Each row was made from one small tree. The marks that hang from a mark follow it in brackets, in the order of their numbers. Every link used is in the known rows. Write each row's tree.
(in the rows, 128 means zero)
Known rows:
J_451{J_713}: [109 128 104 125 133 125 116 130 124 130 117 128 126 131 102 135 130 152
 124 129 124 132 118 115 127 136 125 138 135 138 130 145 133 119 135 139
 124 122 134 130 134 120 126 121 128 140 149 108 124 130 115 108 105 132
 122 157 117 129 153 126]
J_718{J_493}: [122 137 131 123 124 115 138 143 135 122 131 131 130 120 125 142 107 112
 127 137 126 129 120 120 121 132 125 124 143 133 132 143 135 125 128 118
 124 118 151 131 137 110 121 130 129 124 133  97 127 119 130 125  93 116
 119 144 127 125 119 133]
J_269{J_625}: [123 136 140 140 170 134 133 114 126 100 122 131 122 125 132 144  97 107
 139 128 147 129 147 136 125 136  99 119 123 134 122 126 128 135 125 119
 133 126 150 142 119 144 130 139 137 134 122 132 133 124 146 120 124 125
 123 151 111 140 134 128]
J_894{J_451 J_625{J_269{J_493}}}: [122 139 206 174 185 134 130 114 130  66 146 164 103 110 141 136 149 143
 141 115 168 139 136 133 140 138 131 126 114 161 138 128 128 141 141 120
 105 155 127 139 164 134 131 118  99 138 145 117 155 116 114 134 121 112
 119 191 141 127 131 127]
J_718{J_493{J_896}}: [147 134 104 139 124 114 141 122 144 136 141 128 126 128 111 165 100  39
 118 115 126 130 111 126 120 130 125 119 151 130 141 148 142 114 126 123
 146 121 146 151 142 120 122 142 122 126 146 103 137 125 127 128  91 114
 108 161 126 117 110 136]
J_894{J_451{J_713} J_625{J_269}}: [100 137 164 174 149 133 116 119 124  70 128 153 110 115 113 123 194 156
 138 112 174 129 135 108 134 146 130 123 121 164 129 147 129 126 147 145
  74 159 111 147 169 114 143 114 102 133 183  95 147 117  93 110 115 132
 110 208 141 120 149 124]
J_625{J_269{J_451 J_493} J_713 J_894}: [100 120 196 157 138 117 136 130 136 114 184 176 106 132 209 158  49  93
 138 107 152 125 153 160 134 128  97 121 112 170 116 109 135 157 146 152
 125 167  92  95 132  93 120 120  89 176 119  83 178 120  97 107  81 124
 100 217 102 132 161 124]
J_531{J_493{J_896}}: [158 121 111 149 124 130 131 101 142 146 134 134 131 145 108 108 134  40
 116 105 126 138 120 125 120 122 155 128 139 131 146 134 137 126 127 119
 132 140 110 173 135 127 138 125 106 133 135 150 139 146 141 119 124 126
 114 159 118 107 128 131]
J_269{J_451}: [136 121 122 133 138 119 134 138 128 119 136 138 124 127 138 150  89 134
 126 131 125 120 122 111 128 139 123 129 115 129 128 112 132 146 128 135
 109 121 133 116 120 125 122 135 131 125 123 119 151 124 136 129 138 119
 135 166 115 123 107 120]
J_894{J_451{J_713{J_493}} J_625}: [108 144 157 144 156 134  93 115 128  85 106 145 123 117  71 122 139 196
 144 136 139 126 125  91 130 161 159 135 122 150 148 146 135 143 140 145
  98 147 112 141 158 139 137 120 114 122 181  97 142 144 112 123 138 113
 115 172 152 125 154 132]
J_894{J_451 J_625}: [128 136 159 162 164 134 116 123 124  77 127 135 119 117 109 124 178 148
 149 129 158 118 134 111 138 144 134 127 117 145 136 136 127 133 134 123
  93 146 125 148 160 133 143 129 115 116 151 125 140 129 124 139 156 112
 120 151 153 115 111 126]
J_713{J_493{J_718}}: [118 134 143 106 114 128 117 105 141 142 117 134 129 142 101 118 107 126
 117 122 112 124 139 110 123 133 129 136 133 124 128 128 129 139 124 132
 120 107  66 112 131 154 129 124 127 120 157 135 135 138 123 125 107 114
 119 140 148 147 142 146]
J_493{J_718}: [117 128 126 118 120 126 130 114 133 146 123 126 123 144 114 131 135 117
 116 120 124 122 136 117 128 123 113 134 134 130 119 135 127 121 122 125
 110 111  82 125 139 140 130 129 130 132 151 138 129 126 120 117 105 121
 117 149 138 141 122 139]
J_451{J_713{J_493}}: [109 133 123 111 126 127 106 120 132 133 107 139 132 130  91 131  92 162
 120 138 110 135 120 109 120 146 144 137 134 128 139 137 135 137 135 148
 137 124 123 121 131 136 122 119 128 130 158 100 130 143 119 114 105 124
 124 149 124 136 175 135]
J_269{J_493}: [129 131 148 124 170 126 131 124 132 137 138 141 121 129 136 155  83 141
 126 130 119 144 118 140 132 125 126 138 127 136 140 124 131 130 129 115
 155 122 157 129 125 142 114 126 125 145 112 127 133 128 134 133 116 110
 128 146 118 136 136 130]
J_894{J_625}: [126 128 152 142 169 129 119 128 125  92 122 134 120 116 111 129 165 140
 122 137 146 118 117 113 130 136 136 126 125 133 133 124 126 114 133 120
 138 136 112 155 145 130 131 136 122 123 154 133 133 129 126 134 134 125
 126 144 140 129 122 123]
J_625{J_269}: [121 130 155 142 111 131 138 124 130 119 141 146 122 120 157 117 153 113
 121 110 147 134 141 138 125 124 122 116 128 136 115 122 124 130 134 136
 115 140 108 122 133 114 130 117 114 128 138 121 139 113 110 121 102 142
 125 155 125 133 138 127]
J_625{J_269{J_451{J_713}} J_894}: [105 110 121 151 113 113 123 131 129 113 149 153 113 131 151 141  89 132
 125 113 154 127 150 126 126 139 114 127 119 159 116 123 136 138 146 152
  89 152 106  93 133  95 128 125 105 168 158  81 166 120 102  86  75 150
 100 228 103 129 163 119]
J_896{J_493}: [135 133 137 124 131 123 134 133 129 103 140 134 128 123 130 121 120 108
 102 117 143 140 118 133 136 126 115 141 137 129 131 121 134 123 129 132
 131 129 143 120 152 112 117 127 131 125 119 132 135 126 116 123 111 122
 127 120 120 137 115 122]
J_713{J_493}: [127 135 148 117 121 129 114 121 134 134 120 139 133 126 115 119  94 143
 127 137 113 132 132 120 120 140 145 128 127 121 135 124 129 146 128 138
 138 134 113 119 124 145 126 126 129 120 133 121 134 140 128 133 126 119
 130 118 132 134 146 136]
J_269{J_451 J_493{J_896}}: [164 117 112 148 176 114 138 113 139 140 158 148 113 135 127 204  37  73
 116 114 112 140 103 129 130 138 118 137 121 135 148 111 141 141 127 131
 150 114 161 136 122 151 109 145 124 148 120 128 166 127 139 131 119  99
 123 199 102 118 109 126]
J_269{J_451 J_493{J_718} J_625{J_713}}: [101 135 176 140 199 123 138 110 132 110 146 163 106 146 159 198  31  87
 134 121 138 118 138 137 135 138  63 131 116 156 117 115 136 157 126 135
 123 114 102 137 130 146 116 138 121 157 119 118 165 122 133 109  97  89
 107 227  97 151 137 136]

Which tree is each row?
[101 124 194 144  86 121 119 125 141 111 165 175 118 127 193 126  58  96
 133 111 148 108 164 143 125 139 122 108 115 155 110 106 132 174 145 175
 105 178  50  87 130  98 133 123  88 148 145  77 181 134 100 102  96 135
 103 187 120 129 170 130] -> J_625{J_269{J_451} J_713{J_493} J_894}
[106 143 184 164 150 138 112 125 123  75 137 146 117 117 134 129 177 126
 156 122 164 106 135 124 139 142 127 119 120 156 128 138 128 140 139 145
  98 170  95 157 165 116 146 118 100 121 152 106 145 132 107 133 155 113
 111 149 151 112 128 128] -> J_894{J_451 J_625{J_713}}
[106 122 155 154 167 117 122 135 124  82 131 161 107 112 122 148 151 149
 109 125 153 120 113  99 129 150 120 127 118 150 124 125 133 126 145 149
  99 140  92 147 147 109 127 129 114 135 180  94 166 114 104  99 102 140
 119 234 111 128 140 114] -> J_894{J_625{J_269{J_451{J_713}}}}
[132 136 146 136 106 131 112 101 143 150 140 148 127 137 129 140  97  42
 127 110 121 121 126 138 122 134 136 118 139 129 134 129 134 142 130 164
 160 158  80 146 134 136 130 124 112 122 139 102 149 151 107 129 121 117
 110 134 128 121 155 141] -> J_625{J_713{J_493{J_896}}}
[147 121 109 146 115 131 134  88 145 168 127 132 127 166  90 107 140  28
 107  98 118 130 125 118 118 117 134 133 145 134 141 141 136 118 122 115
 115 120  68 163 148 135 142 125 103 133 160 161 139 143 137 110 103 119
 102 182 133 118 123 143] -> J_531{J_493{J_718 J_896}}
[118 121 174 149 137 123 137 116 136 120 163 155 111 130 172 135  87 116
 131 110 150 141 158 161 131 118 118 128 124 157 128 119 131 133 142 122
 134 152 121  92 136 113 121 124 100 177 125 109 148 122 110 115  75 137
 106 178 119 140 165 130] -> J_625{J_269{J_493} J_894}
[135 130  96 129 126 124 105  97 139 153 116 137 128 138  82 146  90 102
 112 119 105 138 113 116 118 144 144 134 142 128 147 142 140 126 132 153
 150 136 119 142 137 145 124 129 122 134 166 103 141 148 117 114 106 124
 111 164 122 129 163 138] -> J_451{J_713{J_493{J_896}}}
[ 90 137 176 138  79 133 103  99 140 120 141 144 125 151 137 111  96 104
 158 105 142 106 183 139 133 133 114 126 125 160 117 139 132 164 135 156
  80 160  44  90 157 122 147 113  91 147 150  94 152 149  96 114 105 108
  82 155 166 130 160 150] -> J_625{J_713{J_493{J_718}} J_894{J_451}}
[134 119  89 139 174 109 126 103 139 157 139 146 108 157  92 210  50  80
  98 110 108 134  98 108 132 137 103 151 132 149 146 134 147 127 127 140
 136  92 121 138 137 155 106 139 125 165 162 115 163 126 116 102  76  98
 101 252 103 134 134 135] -> J_269{J_451{J_713} J_493{J_718 J_896}}
[143 129 115 127 110 125 121  83 149 159 123 133 126 151  88 140  98  56
 110 107 111 124 131 119 119 132 128 130 141 123 139 131 135 130 121 141
 139 112  65 138 137 164 129 134 124 124 167 138 143 142 116 126 100 111
 110 154 145 140 137 150] -> J_713{J_493{J_718 J_896}}
[100 137 230 158 182 134 129 123 132  93 157 172 103 114 168 142 155 113
 123 112 166 125 124 144 135 127 119 121 128 159 125 121 126 127 146 136
 155 161  86 153 155 112 125 119  97 147 148 102 155 121  95 127  94 120
 112 183 119 139 162 126] -> J_894{J_625{J_269{J_493} J_713}}
[129 125 148 147  90 126 107  97 145 149 148 146 127 143 144 134  76  33
 136 104 129 111 154 154 122 129 133 117 136 142 134 129 138 146 139 163
 158 174  65 121 138 123 138 131  97 152 147  93 153 160 100 119 100 127
  90 145 133 126 171 141] -> J_625{J_713{J_493{J_896}} J_894}
[ 94 124 186 154  87 128 129 123 131 116 164 155 117 132 196 107 130  75
 139  99 160 113 171 168 129 119 111 108 129 160 105 128 126 135 145 156
 115 182  64 104 146  82 140 114  88 158 143  88 151 128  87 101  84 151
  94 164 125 129 171 129] -> J_625{J_269 J_713 J_894}
[118 129 180 170 133 128 133 112 134 100 169 156 112 128 174 125  93 124
 155 105 161 142 171 162 140 127 119 126 113 170 130 126 132 151 143 127
  94 165 138  85 149 117 132 116  92 174 117 104 153 121 107 121  98 123
  99 186 140 125 151 133] -> J_625{J_269{J_493} J_894{J_451}}
[106 134 161 147 166 126 131 128 125  90 143 150 117 127 172 170  60  85
 142 126 151 108 144 137 131 145  80 114 113 148 110 115 133 162 129 148
 113 142 124 145 120 123 129 138 123 133 116 106 164 124 138 111 123 117
 119 187  97 132 131 124] -> J_269{J_451 J_625{J_713}}
[121 135 159 165 188 131 127 101 129  82 147 140 114 135 150 156  41 120
 176 117 160 133 179 163 135 138  94 130 109 170 136 129 135 159 132 109
 113 153 173 105 139 144 131 137 111 174 106 119 148 134 145 123 120 105
  97 189 129 133 146 135] -> J_269{J_493 J_625{J_894{J_451}}}
[145 125 116 136 161 123 138  90 145 166 142 137 113 156 103 173  92  57
 108 105 113 138 117 132 130 120 111 143 139 136 142 132 138 115 122 118
 154 103 111 145 142 164 116 136 122 153 148 142 144 132 122 127  90 101
 108 182 127 139 128 144] -> J_269{J_493{J_718 J_896}}
[129 116 128 150 162 118 128 121 129  86 140 141 119 132 162 162  38 106
 147 128 154 109 165 139 125 143  89 121 107 148 120 112 135 154 132 129
 108 142 134 106 118 129 133 152 123 160 119 115 161 131 148 103 109 128
 105 201 106 136 128 124] -> J_269{J_451 J_625{J_894}}
[ 99 136 207 175 120 132 129 112 133 104 179 165 109 129 197 128  96  98
 164  94 168 130 176 175 142 125 107 118 116 184 119 129 132 160 148 146
  98 186 106  97 157  96 137 105  78 176 117  83 161 125  88 118  94 123
  88 188 134 122 166 134] -> J_625{J_269{J_493} J_713 J_894{J_451}}
[ 98 138 201 143 143 132 137 124 133 132 162 167 111 125 185 141 111 101
 128 108 147 136 136 165 134 120 111 124 130 156 117 123 128 139 141 147
 140 152 107 129 140 108 119 112 103 153 123 100 149 117  98 121  86 123
 115 167 112 137 166 130] -> J_625{J_269{J_493} J_713}
[ 93 143 183 137 192 133 135 101 131 115 135 150 110 148 147 172  69  80
 136 119 142 123 147 152 132 127  70 130 129 157 119 128 132 140 125 127
 146 123 104 148 139 150 121 127 122 158 126 123 145 127 125 113  88  98
 101 188 112 159 159 142] -> J_269{J_493{J_718} J_625{J_713}}
[107 133 132 141 106 127  95 112 131 113 126 137 131 136 105 116  78 156
 156 121 135 129 160 121 129 149 139 137 122 157 138 147 140 155 141 148
  91 158 125  88 146 123 137 117 106 157 154  84 142 151 111 107 114 121
  97 166 151 124 172 137] -> J_625{J_894{J_451{J_713{J_493}}}}
[110 137 134 158 169 132 106 123 119  80 112 134 117 120  86 129 172 176
 143 130 154 126 120  98 137 151 137 134 122 156 139 152 134 124 141 133
  91 141 134 149 167 129 138 122 114 128 174 107 138 130 107 117 137 119
 113 186 145 115 138 125] -> J_894{J_451{J_713} J_625}
[102 133 116 164 154 129 115 107 122  80 125 129 120 134 124 142  83 131
 169 114 166 128 178 140 132 146  93 128 118 172 127 148 138 146 138 133
  78 162 154 112 145 128 142 130 115 166 141  95 139 134 127  93 107 129
  87 201 128 128 164 130] -> J_269{J_625{J_894{J_451{J_713}}}}
